What can hang from each mark:
J_509: J_44 J_340
J_340: J_509
J_213: J_702
J_998: J_49 J_797
J_436: J_797
J_965: J_49
J_797: J_436 J_998
J_49: J_44 J_702 J_965 J_998
J_44: J_49
J_702: J_49 J_213

Known rows, with every way that one mark hangs from another:
J_213(J_702(J_49(J_998))): [ 0.24 -0.04 -0.14  0.29  0.07  0.30 -0.13 -0.09  0.16  0.17  0.29  0.12
 -0.05  0.09  0.23 -0.28 -0.09 -0.21  0.12 -0.30  0.07 -0.06 -0.09  0.11]
J_797(J_436 J_998(J_49(J_44 J_702))): [ 0.12 -0.14 -0.02 -0.23  0.06  0.72 -0.15 -0.25  0.13  0.17  0.12  0.13
  0.30 -0.03  0.16 -0.26  0.06 -0.20 -0.08 -0.32  0.31 -0.22 -0.01 -0.12]
J_998(J_49): [ 0.14 -0.01 -0.03  0.05  0.01  0.12 -0.20 -0.16 -0.02  0.26  0.33  0.22
  0.08  0.05  0.21 -0.03 -0.08 -0.28  0.01 -0.07  0.17 -0.12 -0.07 -0.01]
J_797(J_436 J_998(J_49(J_44 J_965))): [ 0.12 -0.19 -0.02 -0.31  0.01  0.74 -0.12 -0.28  0.09  0.17  0.01  0.07
  0.27 -0.05  0.19 -0.24  0.00 -0.22 -0.13 -0.18  0.27 -0.22 -0.01 -0.16]
J_702(J_49): [ 0.20 -0.01 -0.13  0.21  0.00  0.26 -0.13 -0.10 -0.07  0.33  0.41  0.15
 -0.01  0.00  0.25  0.07 -0.17 -0.31  0.11 -0.32 -0.02  0.03 -0.08  0.02]
J_44(J_49(J_702(J_213) J_965 J_998(J_797))): [ 0.02 -0.05 -0.12  0.07 -0.12  0.13 -0.10  0.00  0.15  0.06  0.24 -0.05
  0.21 -0.14  0.19 -0.07 -0.18 -0.01  0.00  0.01  0.19  0.41 -0.04 -0.01]
J_44(J_49(J_702 J_965 J_998(J_797(J_436)))): [ 0.02 -0.04 -0.08 -0.02 -0.07  0.36 -0.12 -0.05  0.19  0.11  0.24 -0.08
  0.25 -0.07  0.16 -0.15 -0.08  0.05 -0.02  0.00  0.22  0.31 -0.02 -0.01]
J_797(J_436 J_998(J_49(J_965))): [ 0.12 -0.15  0.04 -0.23  0.01  0.70 -0.14 -0.19  0.07  0.23  0.01  0.06
  0.26 -0.07  0.20 -0.28  0.00 -0.29 -0.17 -0.19  0.32 -0.25 -0.02 -0.12]
J_702(J_49(J_44 J_965) J_213): [ 0.19 -0.13 -0.24  0.09 -0.12  0.17 -0.04 -0.12 -0.05  0.05  0.23  0.05
  0.04 -0.11  0.29  0.10 -0.32 -0.25  0.09 -0.22 -0.05  0.22 -0.08 -0.08]
J_340(J_509(J_44(J_49(J_965 J_998)))): [ 0.13  0.01 -0.15  0.43 -0.20  0.20 -0.10 -0.13  0.13  0.24  0.21  0.04
  0.06 -0.22  0.21 -0.02 -0.05 -0.31  0.10 -0.07  0.09  0.29 -0.09 -0.08]
J_44(J_49(J_965 J_998(J_797))): [ 0.03 -0.03 -0.10  0.02 -0.08  0.23 -0.12 -0.11  0.09  0.23  0.24 -0.01
  0.15 -0.06  0.19 -0.01 -0.14 -0.05  0.00  0.07  0.13  0.30 -0.05 -0.02]
J_509(J_44(J_49(J_702 J_965)) J_340): [ 0.12  0.01 -0.05  0.34 -0.13  0.43 -0.14 -0.21  0.45  0.29  0.16 -0.07
  0.15 -0.17  0.23  0.01  0.05 -0.27 -0.02  0.02  0.09  0.21 -0.04 -0.11]
J_340(J_509): [ 0.17  0.00 -0.15  0.40 -0.06  0.13 -0.11 -0.11 -0.09  0.37  0.23  0.20
 -0.04 -0.04  0.23 -0.04 -0.10 -0.39  0.08 -0.26  0.00  0.15 -0.09  0.01]
J_998(J_49(J_702(J_213) J_965) J_797(J_436)): [ 0.09 -0.10 -0.07  0.02 -0.05  0.28 -0.11  0.03  0.04 -0.11  0.24  0.03
  0.29  0.08  0.13 -0.29 -0.06 -0.07 -0.09 -0.02  0.22  0.01 -0.03 -0.08]
J_44(J_49(J_965 J_998(J_797(J_436)))): [ 0.05 -0.04 -0.08 -0.04 -0.08  0.40 -0.11 -0.11  0.12  0.18  0.16 -0.05
  0.18 -0.04  0.18 -0.10 -0.10 -0.05 -0.03  0.02  0.18  0.25 -0.04 -0.03]
J_998(J_49(J_702) J_797(J_436)): [ 0.10 -0.03 -0.04  0.05  0.04  0.37 -0.17 -0.03  0.04  0.05  0.38  0.14
  0.26  0.18  0.09 -0.26  0.05 -0.09 -0.03 -0.13  0.21 -0.11 -0.04 -0.04]
J_702(J_49(J_965)): [ 0.18 -0.07 -0.14  0.12 -0.05  0.23 -0.11 -0.07 -0.05  0.27  0.34  0.04
  0.02 -0.04  0.28  0.05 -0.22 -0.24  0.06 -0.18 -0.03  0.09 -0.07  0.00]
J_436(J_797(J_998(J_49(J_702)))): [ 0.07 -0.08 -0.04  0.05  0.02  0.23 -0.18 -0.14 -0.10  0.32  0.40  0.11
  0.05  0.05  0.17 -0.27  0.07 -0.23 -0.07 -0.24  0.23 -0.15 -0.04 -0.01]
J_797(J_436 J_998(J_49)): [ 0.14 -0.11  0.05 -0.17  0.04  0.73 -0.16 -0.20  0.06  0.26  0.07  0.15
  0.22 -0.04  0.19 -0.27  0.03 -0.34 -0.14 -0.30  0.33 -0.29 -0.03 -0.10]
J_44(J_49(J_998)): [ 0.08  0.03 -0.06  0.05 -0.05  0.25 -0.16 -0.18  0.11  0.32  0.23  0.09
  0.07 -0.10  0.22  0.04 -0.13 -0.18  0.05 -0.11  0.19  0.22 -0.06  0.02]
J_509(J_44(J_49(J_965 J_998(J_797))) J_340): [ 0.12 -0.01 -0.12  0.47 -0.10  0.47 -0.15 -0.19  0.39  0.14  0.15 -0.12
  0.15 -0.12  0.19 -0.07  0.08 -0.21 -0.04  0.01  0.13  0.22 -0.06 -0.14]
J_797(J_436): [ 0.18 -0.02 -0.02  0.00  0.03  0.47 -0.16 -0.21  0.03  0.34  0.11  0.10
  0.07 -0.01  0.24 -0.21 -0.04 -0.27 -0.04 -0.29  0.13 -0.04 -0.06  0.01]
J_509(J_44(J_49) J_340): [ 0.15  0.06 -0.04  0.41 -0.10  0.49 -0.15 -0.28  0.38  0.40  0.15  0.03
  0.06 -0.13  0.23  0.08  0.06 -0.40  0.00 -0.07  0.06  0.13 -0.07 -0.12]
J_44(J_49(J_965)): [ 0.05  0.00 -0.03 -0.14 -0.13  0.22 -0.10 -0.20  0.10  0.50  0.17  0.07
  0.08 -0.11  0.26  0.14 -0.20 -0.21  0.02  0.10  0.03  0.24 -0.05 -0.01]
J_49(J_44 J_702(J_213) J_965 J_998(J_797)): [ 0.08 -0.19 -0.30  0.15 -0.01  0.03 -0.13 -0.10  0.08 -0.24  0.26 -0.11
  0.26 -0.10  0.18 -0.28 -0.12  0.17  0.01 -0.12  0.15  0.38 -0.06 -0.06]
J_965(J_49(J_44 J_702 J_998(J_797(J_436)))): [ 0.15 -0.10 -0.20  0.00  0.07  0.27 -0.13 -0.17  0.17 -0.12  0.18  0.06
  0.17  0.12  0.06 -0.24  0.04  0.13  0.06 -0.43  0.25  0.22 -0.03  0.01]

Rows:
[ 0.21 -0.08 -0.24  0.17 -0.07  0.21 -0.06 -0.15 -0.07  0.11  0.29  0.16
  0.00 -0.08  0.27  0.12 -0.27 -0.32  0.14 -0.38 -0.05  0.16 -0.09 -0.06]
J_702(J_49(J_44) J_213)
[ 0.06 -0.15 -0.10 -0.07 -0.01  0.24 -0.15 -0.20 -0.08  0.26  0.36  0.05
  0.09  0.04  0.17 -0.24  0.05 -0.13 -0.06 -0.14  0.18 -0.09 -0.03 -0.06]
J_436(J_797(J_998(J_49(J_44 J_702 J_965))))
[ 0.16 -0.06 -0.14  0.15 -0.01 -0.01 -0.14 -0.04  0.15 -0.10  0.13  0.08
  0.06 -0.07  0.15 -0.18 -0.11 -0.07  0.03 -0.44  0.32  0.28 -0.05  0.07]
J_965(J_49(J_702(J_213) J_998))
[ 0.16 -0.10 -0.22  0.05  0.00  0.03 -0.12 -0.16  0.17 -0.14  0.12  0.09
  0.09 -0.04  0.14 -0.13 -0.10  0.01  0.09 -0.44  0.27  0.31 -0.04  0.02]
J_965(J_49(J_44 J_702(J_213) J_998))
[ 0.15  0.06 -0.11  0.42 -0.19  0.23 -0.09 -0.16  0.10  0.42  0.24  0.17
  0.01 -0.18  0.21  0.06 -0.04 -0.42  0.13 -0.13  0.00  0.23 -0.10 -0.07]
J_340(J_509(J_44(J_49)))
[ 0.14 -0.11 -0.25  0.10  0.01  0.04 -0.11 -0.12  0.12 -0.18  0.18  0.09
  0.13  0.04  0.09 -0.16 -0.06  0.07  0.08 -0.41  0.22  0.32 -0.05  0.00]
J_965(J_49(J_44 J_702(J_213) J_998(J_797)))
[ 0.10 -0.09 -0.11  0.07 -0.08 -0.03 -0.12 -0.05  0.07  0.15  0.19 -0.02
  0.13 -0.19  0.28 -0.16 -0.21 -0.14 -0.03 -0.09  0.10  0.26 -0.06  0.02]
J_49(J_702(J_213) J_965)
[ 0.17 -0.15 -0.27  0.12  0.00  0.45 -0.10 -0.11 -0.01 -0.09  0.32 -0.06
  0.16  0.04  0.18 -0.13 -0.11  0.01  0.06 -0.25  0.06  0.14 -0.05 -0.07]
J_702(J_49(J_44 J_965 J_998(J_797(J_436))))
[ 0.08 -0.08 -0.05  0.05  0.01  0.26 -0.18 -0.18 -0.15  0.37  0.36  0.12
  0.01  0.06  0.18 -0.23  0.06 -0.29 -0.08 -0.22  0.20 -0.18 -0.05 -0.03]
J_436(J_797(J_998(J_49)))
[ 0.16 -0.05 -0.13  0.10  0.04  0.04 -0.17 -0.09  0.16  0.02  0.20  0.08
  0.07 -0.01  0.13 -0.18 -0.04 -0.01  0.04 -0.41  0.30  0.21 -0.04  0.09]
J_965(J_49(J_702 J_998))
[ 0.11 -0.13 -0.18  0.20 -0.04 -0.04 -0.17  0.00  0.11 -0.13  0.20 -0.12
  0.17 -0.23  0.26 -0.30 -0.18 -0.01 -0.05 -0.17  0.28  0.32 -0.06  0.03]
J_49(J_702(J_213) J_965 J_998)
[ 0.15 -0.09 -0.23  0.05  0.05  0.14 -0.13 -0.23  0.07  0.00  0.18  0.12
  0.07  0.12  0.09 -0.11 -0.02  0.04  0.08 -0.35  0.16  0.21 -0.05  0.00]
J_965(J_49(J_44 J_998(J_797)))
[ 0.06 -0.09 -0.11  0.10 -0.05  0.01 -0.13  0.03 -0.01 -0.04  0.36  0.08
  0.25  0.05  0.14 -0.17 -0.12 -0.07 -0.04  0.05  0.15  0.08 -0.05 -0.06]
J_998(J_49(J_702(J_213) J_965) J_797)
[ 0.10 -0.18 -0.03 -0.31  0.02  0.70 -0.13 -0.23  0.15  0.13  0.07  0.05
  0.33 -0.06  0.18 -0.28  0.03 -0.15 -0.11 -0.20  0.31 -0.18  0.00 -0.13]
J_797(J_436 J_998(J_49(J_44 J_702 J_965)))
[ 0.16 -0.10 -0.20 -0.01  0.05  0.31 -0.11 -0.23  0.10 -0.05  0.10  0.09
  0.11  0.13  0.08 -0.19  0.01  0.04  0.05 -0.40  0.21  0.16 -0.04 -0.02]
J_965(J_49(J_44 J_998(J_797(J_436))))
[ 0.06 -0.17 -0.28  0.09  0.05  0.11 -0.17 -0.15  0.10 -0.11  0.35 -0.11
  0.27 -0.02  0.15 -0.28 -0.03  0.24  0.03 -0.08  0.13  0.31 -0.05 -0.03]
J_49(J_44 J_702 J_965 J_998(J_797))
[ 0.15  0.04 -0.06  0.45 -0.13  0.41 -0.14 -0.19  0.43  0.25  0.16  0.01
  0.11 -0.20  0.23  0.03  0.03 -0.37  0.01 -0.12  0.11  0.22 -0.06 -0.11]
J_509(J_44(J_49(J_702(J_213))) J_340)
[ 0.17 -0.16 -0.32  0.24 -0.07  0.18 -0.06 -0.04 -0.06 -0.20  0.29 -0.03
  0.11 -0.07  0.23 -0.05 -0.25 -0.08  0.07 -0.25  0.04  0.28 -0.08 -0.09]
J_702(J_49(J_44 J_965 J_998(J_797)) J_213)
[ 0.20 -0.16 -0.29  0.19 -0.09  0.16 -0.07 -0.08 -0.02 -0.17  0.23 -0.03
  0.07 -0.15  0.28 -0.01 -0.29 -0.14  0.08 -0.28  0.09  0.26 -0.08 -0.07]
J_702(J_49(J_44 J_965 J_998) J_213)
[ 0.12  0.01 -0.15  0.43 -0.20  0.17 -0.11 -0.09  0.18  0.19  0.26  0.02
  0.10 -0.23  0.20 -0.06 -0.04 -0.25  0.11 -0.09  0.11  0.33 -0.08 -0.06]
J_340(J_509(J_44(J_49(J_702 J_965 J_998))))
[ 0.22 -0.10 -0.28  0.28 -0.04  0.20 -0.10 -0.10 -0.03 -0.12  0.29  0.08
  0.03 -0.11  0.26  0.01 -0.25 -0.22  0.12 -0.44  0.10  0.21 -0.09 -0.06]
J_702(J_49(J_44 J_998) J_213)
[ 0.12 -0.11  0.04 -0.15  0.05  0.69 -0.17 -0.15  0.12  0.21  0.12  0.12
  0.28 -0.06  0.17 -0.31  0.05 -0.27 -0.12 -0.33  0.36 -0.25 -0.02 -0.08]
J_797(J_436 J_998(J_49(J_702)))
[ 0.05 -0.04 -0.10  0.02 -0.13  0.11 -0.11 -0.05  0.19  0.09  0.18 -0.05
  0.17 -0.23  0.24 -0.03 -0.22 -0.08  0.01 -0.01  0.24  0.40 -0.05  0.01]
J_44(J_49(J_702(J_213) J_965 J_998))
[ 0.14  0.01 -0.06  0.34 -0.14  0.46 -0.14 -0.26  0.40  0.35  0.10 -0.05
  0.09 -0.16  0.25  0.05  0.03 -0.34 -0.03  0.04  0.06  0.17 -0.06 -0.13]
J_509(J_44(J_49(J_965)) J_340)
[ 0.05  0.03 -0.09  0.11 -0.03  0.26 -0.15 -0.13  0.07  0.28  0.30  0.09
  0.11 -0.03  0.17  0.01 -0.10 -0.12  0.04 -0.09  0.14  0.25 -0.06  0.00]
J_44(J_49(J_998(J_797)))
[ 0.13 -0.08 -0.20  0.06 -0.01  0.06 -0.13 -0.23  0.07  0.15  0.26  0.14
  0.11 -0.11  0.24 -0.07 -0.15 -0.13  0.09 -0.27  0.04  0.24 -0.07 -0.02]
J_49(J_44 J_702(J_213))
[ 0.14  0.04 -0.09  0.50 -0.07  0.45 -0.19 -0.20  0.47  0.15  0.21 -0.05
  0.14 -0.17  0.20 -0.06  0.11 -0.24  0.00 -0.13  0.22  0.20 -0.05 -0.09]
J_509(J_44(J_49(J_702 J_998)) J_340)
[ 0.18 -0.09 -0.19  0.22 -0.02  0.23 -0.14 -0.03 -0.02  0.04  0.35 -0.04
  0.06 -0.08  0.26 -0.06 -0.19 -0.14  0.05 -0.24  0.11  0.13 -0.07  0.01]
J_702(J_49(J_965 J_998))
[ 0.11 -0.09 -0.13  0.00  0.01  0.35 -0.11 -0.11  0.05 -0.10  0.30  0.16
  0.28  0.14  0.10 -0.21 -0.01 -0.05  0.01 -0.15  0.18 -0.01 -0.04 -0.11]
J_998(J_49(J_44 J_702(J_213)) J_797(J_436))
